Each row was made from one path, in order. Every step used is in the known rows, and no mark comes twice. Write each row's path.
Known rows:
l-m-c: [ 0.96 -2.81  2.32 -1.11 -1.55 -1.33 -1.13  0.00  0.59 -2.84  1.70  0.03
  1.89  0.11  1.88 -0.93  1.80  1.68  0.99  0.15 -0.27  0.72  2.10 -2.46]
y-m-c: [ 1.05  0.96  0.59  0.11  0.16 -3.38  0.07  0.03  2.54 -1.00 -0.31  1.66
  1.19  1.43  1.14 -0.38  2.02  1.07 -0.56  0.44 -1.04 -1.67 -1.79 -1.98]
y-k-c-m-z-d-l: [ 3.11  0.56 -0.98 -2.21  4.98 -0.50  3.61  2.40  2.18 -3.98  0.71 -0.69
  2.46 -1.23  2.85 -0.40  1.44  4.12  1.00 -4.47  0.62 -2.08 -5.20 -2.08]
f-s-d-l-m-y: [ 5.04 -4.56  4.18  0.14 -3.45  0.45 -1.83 -0.76 -0.61 -0.34  3.67 -4.96
  3.91  1.02  0.37  4.17  1.18 -0.27  0.63 -0.16 -0.52  3.89 -2.15 -0.77]
k-c-m-z: [ 0.93 -1.32 -1.12 -1.66  3.53  1.43  0.45  2.12  0.72 -2.37  2.64  0.08
  2.33 -2.36  1.52  1.04  1.02  2.55 -0.87 -2.86  1.90 -0.84 -1.22 -1.43]
k-y-m: [ 2.24  2.38  1.13  1.10 -0.56 -1.11  0.25  3.00 -1.26  0.36  1.56  2.54
 -0.24  1.15 -1.15  2.53  1.27  0.43 -1.63  0.11  0.06 -0.70 -0.47 -2.47]
d-l: [ 2.59 -0.50  3.33  0.33  0.82 -0.77 -1.91  0.59 -0.29  0.23 -0.99 -2.14
  1.43 -0.33 -1.36  4.05  1.63  1.24  1.89 -1.91  1.80  0.54  1.15 -0.49]
c-m: [ 1.68 -1.70  0.99 -0.44 -0.34 -0.35 -1.73  0.83 -1.83 -1.73  0.92 -1.90
  1.34 -2.35 -0.68  0.78  2.05  2.52  0.77 -1.92  1.31  0.04  0.98 -1.02]
k-y: [ 2.13  1.09  1.90  1.03 -0.56 -0.47 -1.05  2.43 -3.24  0.56  1.29  1.39
  0.00  0.28 -1.73  4.06  1.18 -0.02 -0.39 -0.60  2.14  0.00  1.97 -1.67]
k-c-m-y: [ 2.39 -1.22 -1.46 -0.17  2.31 -0.85  2.43  2.28 -0.58 -2.52  3.95  1.24
  2.14 -1.74  1.04  0.16  0.71  0.87  0.35 -2.59  2.11  1.33  0.39 -2.55]
z-d-s: [ 1.41  0.54  1.52  0.76 -1.93 -2.48 -2.42 -1.16 -1.44 -0.52  0.52 -2.76
  0.49  0.43 -1.98  1.62  2.10  1.18  1.38 -0.84  1.01 -1.15  0.20 -2.35]
s-d-l-m-z: [ 2.42 -2.66  4.94 -1.61 -0.52  2.31 -3.34 -0.57  0.75 -1.46  1.01 -4.63
  2.55 -1.15  0.73  3.94  0.89  2.48 -0.13  0.01 -0.49  0.68 -3.15 -1.76]
s-d: [ 1.80 -0.59  2.69  0.50 -2.37 -1.04 -4.03 -0.93 -1.99  0.58 -1.14 -3.91
  0.65  0.39 -1.13  3.44  0.68 -0.46 -0.08  0.07  0.71  0.12 -1.32 -0.84]
l-m-c-k: [ 1.69 -2.30  1.96 -1.53 -0.74 -1.01  1.53  1.65 -0.55 -4.45  2.10 -0.07
  2.70 -1.64  1.43 -2.00  2.42  3.40  0.06 -0.04 -0.22  1.39  3.82 -2.48]
m-y-k: [ 2.30  2.14  0.61  1.21  1.60 -3.18  1.96  1.84 -2.53 -0.58  1.76  1.69
  0.74  1.43 -0.64  1.28  3.11  0.77  0.36 -0.69  0.73  0.48 -0.69 -4.11]
f-s-d-l-m: [ 3.71 -5.43  5.06 -0.47 -4.32  1.30 -4.59 -0.61  0.07  0.06  1.24 -6.78
  3.22  1.46  0.30  4.05  0.61  0.05  1.24 -1.20 -0.59  2.97 -1.17  0.95]
s-d-z: [ 1.15 -0.26  3.99  0.37 -3.41 -0.54 -5.28 -0.38 -1.59  1.89 -2.42 -5.14
  0.94 -1.44 -0.27  3.53  1.30  1.70 -1.29  1.10  2.07 -0.03 -2.22 -0.07]
f-s-d: [ 2.53 -2.69  2.08  0.87 -3.90 -0.30 -4.73 -1.31 -1.85  2.05  0.01 -5.49
  1.88  1.78 -1.21  4.39  1.26 -1.34 -0.31 -0.52  0.78  0.78 -2.38  1.12]
f-s-d-l: [ 3.91 -3.08  3.80  0.34 -2.61 -0.06 -4.41 -0.99 -0.20  2.20 -0.76 -6.41
  2.84  1.37 -1.28  5.57  1.00 -0.52  1.04 -1.66  0.84  1.38 -2.62  2.13]
l-m-z-d: [ 1.21 -1.18  1.88 -0.71 -0.61  0.60 -0.99 -0.40 -1.32 -3.23  3.29 -1.63
  1.25 -1.39  1.26  0.32  2.07  3.68 -0.43  0.88 -1.26 -1.36 -2.16 -4.31]
y-m-z: [ 0.77  1.81  0.72  0.14  2.03 -0.41 -0.66  0.67  0.95  0.08  1.24  0.59
  1.08 -0.19 -0.22  2.16  2.89  2.55 -2.34  0.40 -0.78 -2.26 -3.46 -2.93]

Write each row's path:
[ 4.27  0.43  2.50 -0.21  0.11 -2.43  3.20  1.29 -1.08 -4.12  2.77 -0.36
  1.76  0.69  1.55 -0.46  2.23  3.22  2.10 -0.31 -1.34  1.24 -1.47 -5.29]
z-d-l-m-y-k
[ 4.54 -2.03  4.16 -2.02 -1.98  0.29  1.70  2.39 -0.22 -3.67  1.26 -1.29
  3.10 -1.32  1.06  1.38  0.03  2.01 -0.38 -0.01  0.38  2.34  0.92 -1.00]
s-d-l-m-c-k-y
[ 3.95 -1.92  2.82 -2.11 -0.49 -1.35  2.78  0.89  0.66 -5.79  0.67 -1.62
  2.93 -2.74  2.19 -2.16  1.79  4.26  1.41 -0.68 -0.74  0.74  1.07 -2.40]
z-d-l-m-c-k
[ 5.11 -0.85  2.57 -1.69 -0.86 -0.96  4.11  2.63 -0.57 -5.29  2.10  0.99
  2.55 -2.73  1.62 -0.95  0.87  3.69  0.51 -0.55 -0.06  0.72  1.46 -2.65]
z-d-l-m-c-k-y
[ 3.05 -4.85  4.43 -1.11 -2.14  2.79 -3.78 -1.12  0.74  0.00  2.21 -6.06
  3.97  0.31  0.72  4.94  1.57  1.59 -0.59 -0.41 -0.44  1.47 -4.22  0.48]
f-s-d-l-m-z
[ 1.40 -0.15 -1.28 -1.13  2.73 -1.64  2.05  3.51 -0.05 -2.82  1.10  0.16
  1.18  1.05  1.91 -1.26  1.26  1.51  1.17 -4.13  1.34  0.12  0.59 -1.62]
y-k-c-m
[ 3.03  2.87  1.06  0.43  0.45 -0.98  2.88  4.56 -2.31 -1.09  1.69  2.12
  0.78 -0.98 -1.25  1.20  2.02  1.94 -2.52 -0.11  0.35  0.09  1.63 -2.32]
c-k-y-m
[ 3.06  1.93  1.58 -0.26  2.31 -0.75  0.61  0.10  2.28 -1.43 -0.15 -0.94
  1.43 -0.81  0.56  2.19  2.25  3.66 -0.60 -0.27 -1.22 -3.20 -6.19 -2.78]
y-m-z-d-l
[ 2.47  3.40  0.24 -0.11  2.50  0.64  3.37  4.37 -1.70 -1.30  2.75  2.95
  1.54 -2.05 -0.80  2.11  2.79  3.44 -4.20  0.48  0.43 -1.36 -1.37 -3.12]
c-k-y-m-z
[ 2.64 -1.19  1.75 -1.35 -0.86 -0.33  2.98  3.39 -1.83 -4.00  3.07  2.62
  2.22 -1.54  1.10 -0.71  1.63  2.57 -0.79  0.10  0.46  1.79  4.05 -2.50]
l-m-c-k-y
[ 0.98  1.56 -0.17  0.21  2.75 -2.35  1.44  3.07 -0.14 -0.86  0.27  1.08
  0.72  3.34  0.99  0.35  1.12 -0.09  0.74 -2.89  1.35 -0.08  1.31 -1.85]
y-k-c
[ 1.58  1.01 -2.50 -1.50  3.82 -0.77  3.24  2.46  0.55 -4.08  2.07  0.26
  1.67 -0.90  2.96 -1.76  1.81  3.36 -0.29 -3.04  0.43 -2.76 -4.55 -3.14]
y-k-c-m-z-d
[ 3.54  0.24  2.68  0.41 -0.07 -1.48 -1.16 -0.59 -0.39 -1.12 -1.21 -2.79
  1.03 -0.71 -0.70  2.63  1.30  1.76  2.09 -1.57  0.76 -0.86 -0.85 -1.41]
z-d-l
[ 4.70  3.71  1.00 -0.83  2.69  0.26  4.73  3.41 -0.18 -2.74  1.69  1.28
  1.91 -2.78  0.01  2.12  1.93  4.52 -2.79 -0.29 -0.35 -2.32 -3.92 -2.91]
c-k-y-m-z-d-l
[ 3.12  1.45  1.33  0.34  0.25 -0.22  1.83  3.79 -4.20 -0.81  1.68  1.24
  1.06 -1.85 -2.15  2.64  1.65  1.82 -1.24 -1.02  2.50  0.85  3.77 -1.70]
c-k-y
[ 3.15 -1.88  4.00 -0.57 -1.80 -0.37 -1.34 -0.08 -0.42 -3.06  1.28 -3.11
  1.47 -0.66  0.78  0.91  1.21  2.62  2.59 -0.74 -0.70  0.42  0.42 -2.69]
z-d-l-m
[ 2.74  0.60  2.22 -0.43  1.88 -0.08 -0.63 -0.73  0.36 -0.85 -0.10 -2.02
  1.64 -1.99 -0.12  3.54  2.12  3.27  0.70 -1.07  0.73 -2.24 -4.08 -2.08]
m-z-d-l
[ 2.71  3.85 -0.02 -0.23  0.95 -0.72  3.51  2.81 -1.31 -1.83  3.08  1.56
  1.43 -1.47 -1.46  1.04  2.74  3.96 -3.39  0.44  0.16 -2.16 -2.67 -3.76]
c-k-y-m-z-d-s
[ 1.39  0.86  0.54  0.18  0.94 -0.38 -0.85 -0.84 -1.56 -1.27  0.84 -1.15
  0.92 -1.90 -0.19  2.24  2.39  2.68 -0.77  0.18  0.35 -3.00 -3.86 -3.21]
m-z-d
[ 2.08 -0.08  0.48 -0.65  0.98 -2.17  1.93  1.30 -0.84 -2.43 -0.32  0.24
  2.20 -1.91 -0.08 -0.30  2.60  2.25 -0.35 -0.81  1.48  0.06  2.17 -1.35]
m-c-k
[ 4.44 -5.30  3.79 -1.80 -2.94  0.15 -0.58 -0.07  1.23 -2.64  0.85 -5.28
  4.91 -0.15  1.70  0.90  1.42  2.01  0.26 -0.91 -0.55  2.88 -0.29  1.29]
f-s-d-l-m-c-k
[ 2.72  0.60 -0.53 -0.15  1.60 -2.36  2.85  2.48 -2.43 -2.58  2.73  0.81
  1.61 -1.05  0.29 -0.55  3.39  2.63  0.77 -1.64  0.71  0.92 -1.18 -3.82]
c-m-y-k
